Each row was made from one walk, in order. Every step used is in the known rows, and no mark comes twice. Write each row's walk.
Known rows
h u: [ -7  28  29 -11  29  15  -2   6 -33  -3 -21  38 -28 -23   5  12  -2 -28
 -30  -1   2   4   5  28 -19  15   6 -12 -24   2  23 -27]
y h v r: [ 44 -24 -47  -9  -7  37  29  -7 -11  37  34 -61  34 -40 -12  40 -17  -8
  56  12 -64  36 -10  74  -9 -11   7 -13 -43  17 -15 -30]
v l u: [  1  -4   8 -76 -24  -5 -22   3  26  -2   1  17  -5   6  31  -7  16 -41
 -11  10  21   5  10 -30  11   0 -10  18  32   5  20 -29]
s v l u: [ 13 -17   6 -31 -21  -4 -10  14   7  -9  17  24  -9  -1  41 -29  19  27
 -21  -9  32  -2  12 -50  48   0 -20   7  12  22  24 -35]
y h u l v s: [  20   46  -61   35  -35   -6   24   12 -105   -4   41  -12   17   62
  -29  -16  -46  -20   45   32  -27   -8  -48   18   13   30   24    0
   -8   27   -6  -59]
r v s: [-66  18  24 -45   7  43   2  10   0  13  47  12 -16  18 -26  -2 -54  -8
 -16   8  12  26  17  22  -9 -35  -5  -4  25  28  -3  16]
x v r: [-14  -1  53 -43   9  14   9   8  -6  29  -5 -12  20  13  13   7 -12   1
  19 -18 -37  35  -1  60 -28 -15 -10 -12 -70   8   3  -1]
h u l v x: [ 26  56  19  10 -21 -11  14  20 -65  -9  13   4  16  27   5  -2   1   7
 -47  15 -50 -50 -62 -44  15  33 -10   0  28  -2  28 -80]
x v: [-22  -1  63   5  50  -6   5  16 -28  23 -15   7 -14  28  16   2  -6   3
   5 -14  -4   6  -6  37 -45 -32 -11  -8 -75  10  -4  19]
l u h y s: [-27 -41 -68  36  36   3 -27 -28  35 -48 -34   6 -15 -53 -20  -7   0 -28
  25 -14  16  24  29 -81  -4  37  38 -10  19 -58 -32  82]
y h v: [ 38 -24 -33  39  36  21  28   5 -33  34  26 -40  -1 -29  -9  32 -13  -3
  44  15 -27   8 -13  50 -23 -26  12  -9 -47  22 -23 -11]
k v: [  3  18  52   5  29   1 -22  -1 -10  32 -51   9 -26  43   5  19  -5  31
  -6   1 -15   9  -3  35 -25 -26 -20  13  -1  12  13  17]
y h: [ 19   4 -22  16  28  34  -6   3  22  30 -14 -13  12 -23  -6   5 -18 -19
  36  22 -20  -1 -10  53 -26 -25  23   8 -33   6 -16   2]
h v s: [-38 -18  17 -33   9  12  33   0 -59  26  30 -17   8   4 -24  43 -36 -37
   2   4  21  44   0  43 -22 -40 -21 -16 -36  21  -4   7]
h y s v: [-44 -53   4  63  32  22  21   4  30 -11 -26  25  -8 -46  -2   3 -10  51
  -5 -48  10  12 -17  15   6 -23  16 -35 -41 -36 -11  92]
v l u h: [  6   6 -40 -39 -25 -24 -39 -22  35 -27   1   4  10  -5  10 -25  25 -46
  14  19  47  -7  53 -50  13  39   8  24  47  -1   0 -20]
u l: [-33  16  40   5  -8 -14  23  21   9  13  -8  12   6  -3  32  -1  -7 -30
  -1  14 -19 -15 -46  66 -31  -4  10  12   1  14  21  26]
v l: [-23   6  32 -54 -30  -5  -2   0  47  14   1  13  21   9  18   7  16 -38
  -7   2  32 -11   6  64 -10 -20  -5   8   4   7  21  -6]
r v: [-33  15  36 -15  38  41  -5  18  30  15  31  20 -50  -7   8   4 -22  19
 -27   3 -15   1  15  17 -16 -27  -5  -1  34  23  13  21]
v l u h y: [ 24 -30 -41 -28 -21 -36 -31 -36  68 -51 -16   3  -7 -13  12 -22  34 -35
   4  23  29   2  48 -66  23  45 -19   9  38 -53 -19  20]
h u l v: [  7  47  15  27   1 -19  17  23 -69  -8  15  25 -37  43  21   4  -5   0
 -16  10 -33 -23 -42  -1   5  37   0  -2  28  21  39 -35]
k v l: [  3  16  42 -28 -36 -27 -18  -6  15  24 -23   3   6  67   8   8  24  14
   4  -6  16  -8   2  56  -5 -19 -20  15  14  17  19 -12]
s v k: [ 34  -8  40 -15 -31   2  13  10  21  10 -29   1 -13 -36  -6  -7  37  33
 -42 -23  19   4   4  19   8 -30 -17   5 -22  10   0 -28]
u h v: [ -1  -7 -20  31  41 -10  11 -18 -21   4  14 -20  -9 -31  -8  30   5 -15
  14   6  17  10  41  20 -27   9   0  -7  -9  11 -12  21]
s v: [-11  -4  38  22  36  21   7  18   4  16 -11  25 -12 -22  26  -2  -8  44
 -26 -11  11   1   2  22   4 -27 -14  -5 -27  18  20  17]
x v l: [-21  -2  61 -29 -14 -35   7  12  -4  16  11   4  15  51  20 -10  18 -10
  15 -19  26 -14  -2  59 -25 -24  -9  -5 -60  16   2 -10]
l v: [  5  18  28 -14  43  23 -12  10   5  28  -4  18 -34  37  13  32 -20   8
 -20  12 -13   0   0  -8  -6 -24 -24   9  31   7  28   9]
u h y s: [-53 -30 -44  54  31   4 -10 -34  57 -29 -37   5  11 -50 -33   7  -4 -24
  30 -21  26   7  26  14 -28  18  43 -16 -10 -57 -33 106]

Write each row's walk
[ 22  28  56 -10   6  11 -27  -8  -7  31 -52 -15  27  26 -14  17   2  37
 -38   5 -34 -16 -21  -8 -14 -32 -28   9   3 -11   4 -31]
k v x
[ 16  47   3 -22 -39  -4  19  16 -47  -2  25   6  -1  27  20   8 -13  -2
  -2   9 -66   7 -37  23  22  54  -3  -2  29  17  44 -55]
h u l v r
[ 12  38  32  -5 -16  -3  10  18  -9  16   9 -14  35  34  13   8  -7  10
 -36  26 -52 -50 -66 -27   6  -8 -20  16  42  -4  21 -33]
u l v x
[  6   8 -32  -8  39   4 -42 -15  13 -18 -25   9 -21 -28   7 -16  -2 -34
   2  21  19  13  48 -72  -5  33   9  20  33  -5  -4   9]
l u h
[ 10   8  44   5  13  34   1  11  10  19 -15   1  39 -34   6  -7  -3  48
 -57  -5  -7 -26 -19 -19  16 -34 -21  -5 -23  -6   8 -32]
s v x
[  8 -24 -46   9   2  23  32  -5 -64  31  40 -48  31  -5 -43  26 -43 -31
  54  20   0  35  -9  54 -18 -38   8 -12 -57  26 -36 -14]
y h v s
[-38 -43 -46  97  33   5   4 -21  36 -37 -22  10   9 -53 -21 -16  -1  44
  21 -38  35   3  25  -5   7  15  35 -30 -24 -39 -32 102]
u h y s v
[-26  20  15 -46  15  26  -7   2 -24  26  12   8  -2  64 -23  23 -53 -16
  -9  17  15  25   4  -4  -2 -37 -25   7  21  10  11   6]
l v s
[-40  29  17 -17 -23  -8  22  17 -44  13  28   0  15  76  -2   6 -46 -24
   6  25  -8   3 -44  18  -1 -12 -12  14  30  24  17   7]
u l v s
[-12   3   7 -67 -20  12 -23  16  31  -9  58  17 -44  14  25 -22   6   1
 -22   6   5  -2  25 -55  28   1 -10  11  71  30  19 -30]
r v l u
[ 27  17 -27 -11 -30 -46 -54 -29   1 -20 -21  -7  -6  54   3 -26  33  10
  21  10  31  -1  50 -56  20  42  -8  32  55  11  -1 -23]
k v l u h
[ 37 -43 -44  15 -19 -36 -17 -25  47 -58  -2  10  -9 -16  24 -44  35  32
  -6   4  37  -5  49 -85  55  45 -27  -2  20 -39 -17  18]
s v l u h y
[ 95  40 -45  31 -72 -34  23  16 -62 -11   7 -31 -16  18 -26 -16  34  -3
  21  15 -44 -30 -48   7  13  40  25  15   7  19 -12 -98]
y h u l v k
[  69   54  -41   49  -25    1   14   15  -70   -4   22  -30   38   18
  -15  -16   -8   11    3   33  -71  -61  -72  -30   22   35   19    3
    7    3   -5 -102]
y h u l v x
[  2 -19 -14  24  36  -8 -13 -35  64 -24 -42   5 -12 -33  -4   4   7 -19
  -3  18   7   4  39   8 -22  18 -13  -4  -4 -61 -23  72]
u h y
[ 24 -32 -37   7  41  -9 -32 -29  43 -40 -41   6 -39 -37   7 -11   9 -23
  -7  25  -4  21  43 -87   3  38 -19   6  24 -62 -24  48]
l u h y
[ 50  44 -45  66  -4  -8  18  20 -72  -5  27  -7 -15  35   5 -12 -12   7
  35  28 -52 -33 -51   9  10  41  25   3   2  24   8 -57]
y h u l v
[-17 -17   7  14 -35  13  16  10  13   5 -26   1  10 -56 -37  -4  28  29
  -9 -62  36   9  -9  25   4 -32  42  -7 -27  15 -10   5]
y s v k
[  2 -13  33 -49  -6 -31 -12  16 -27  -2  11   7 -11  48  34 -23  20 -10
  11 -14  20   4   4 -38   0  -7 -17   5 -36  17   1 -32]
x v l u
[-19 -32 -41  80  12  14  -2 -27  42 -36 -28 -12  60 -68 -41 -19   7  50
 -11 -33  18 -26   7 -46  18   8  27 -29 -22 -61 -41  56]
u h y s v x
[ 10  13  34 -52 -30  15   2  10  44   8  13  -6 -47 -25 -25  -3  26   7
 -41 -11  -8   4  19  13 -14 -27  -6   8  41  17  -4 -22]
r v k
[ -8  26  27  11   6 -13  14  24 -12  16  16   5 -18  50  33  12 -14   3
  -6  20 -33 -20 -46  12  -6  -1 -10  16  39  19  31  13]
u l v
[-63 -15   8  50  30  36  11  17  -3  12  -3  25  10 -37  -5  -1 -20  41
   6 -47  30   5 -10  30   1 -28  43 -20 -32  21   7  49]
y s v
[ 25  -6  67 -34 -17 -27  11  11 -13  16 -34 -16 -15  10 -15  -3  38  -6
  -9 -27   3  10  -3  33 -39 -33 -10   2 -70   4 -23 -26]
x v k
[ -1  -9 -29  -3 -24 -40  13 -27   3  -5  41 -27  21  -5  -6  17  31 -28
  25   1  48  -9  47  40 -10  16   0   0   5  18  -6  -7]
u h v l
[-21 -66 -29  10 -25  -5   3   2  31 -37   3  22   0 -24  16 -25  17  33
   2 -46  31   8  -6 -59  48   3   9 -21  -1 -30  -6  39]
h y s v l u
[-43 -55  -5  30 -31  -6  23  -2  53 -18   2  19  25 -20   0  -8  17  39
   6 -50  41  -6 -11  35  25 -17  15 -30 -27 -27  -8  63]
h y s v l
[ 23  30  35 -32  24  33 -18   3   8  27  -9  -5  21  22 -10  26 -14  13
 -53  19 -31 -25 -19 -52   4 -33 -32   9  34 -17  15 -37]
l v x
[ 30 -20 -56 -32   5   7  -6 -24 -21  -8  24 -37   1 -50   2  20   1 -23
  23  10 -27  53  51 -55  13  47  -5   0  24   8  -4 -20]
l u h v r
[-29 -42 -75   0 -27 -26 -24 -37  59 -56 -12   2  15 -28 -16 -21  23 -38
  35 -18  47   6  38 -61  15  45  36  -4  33 -49 -28  54]
v l u h y s
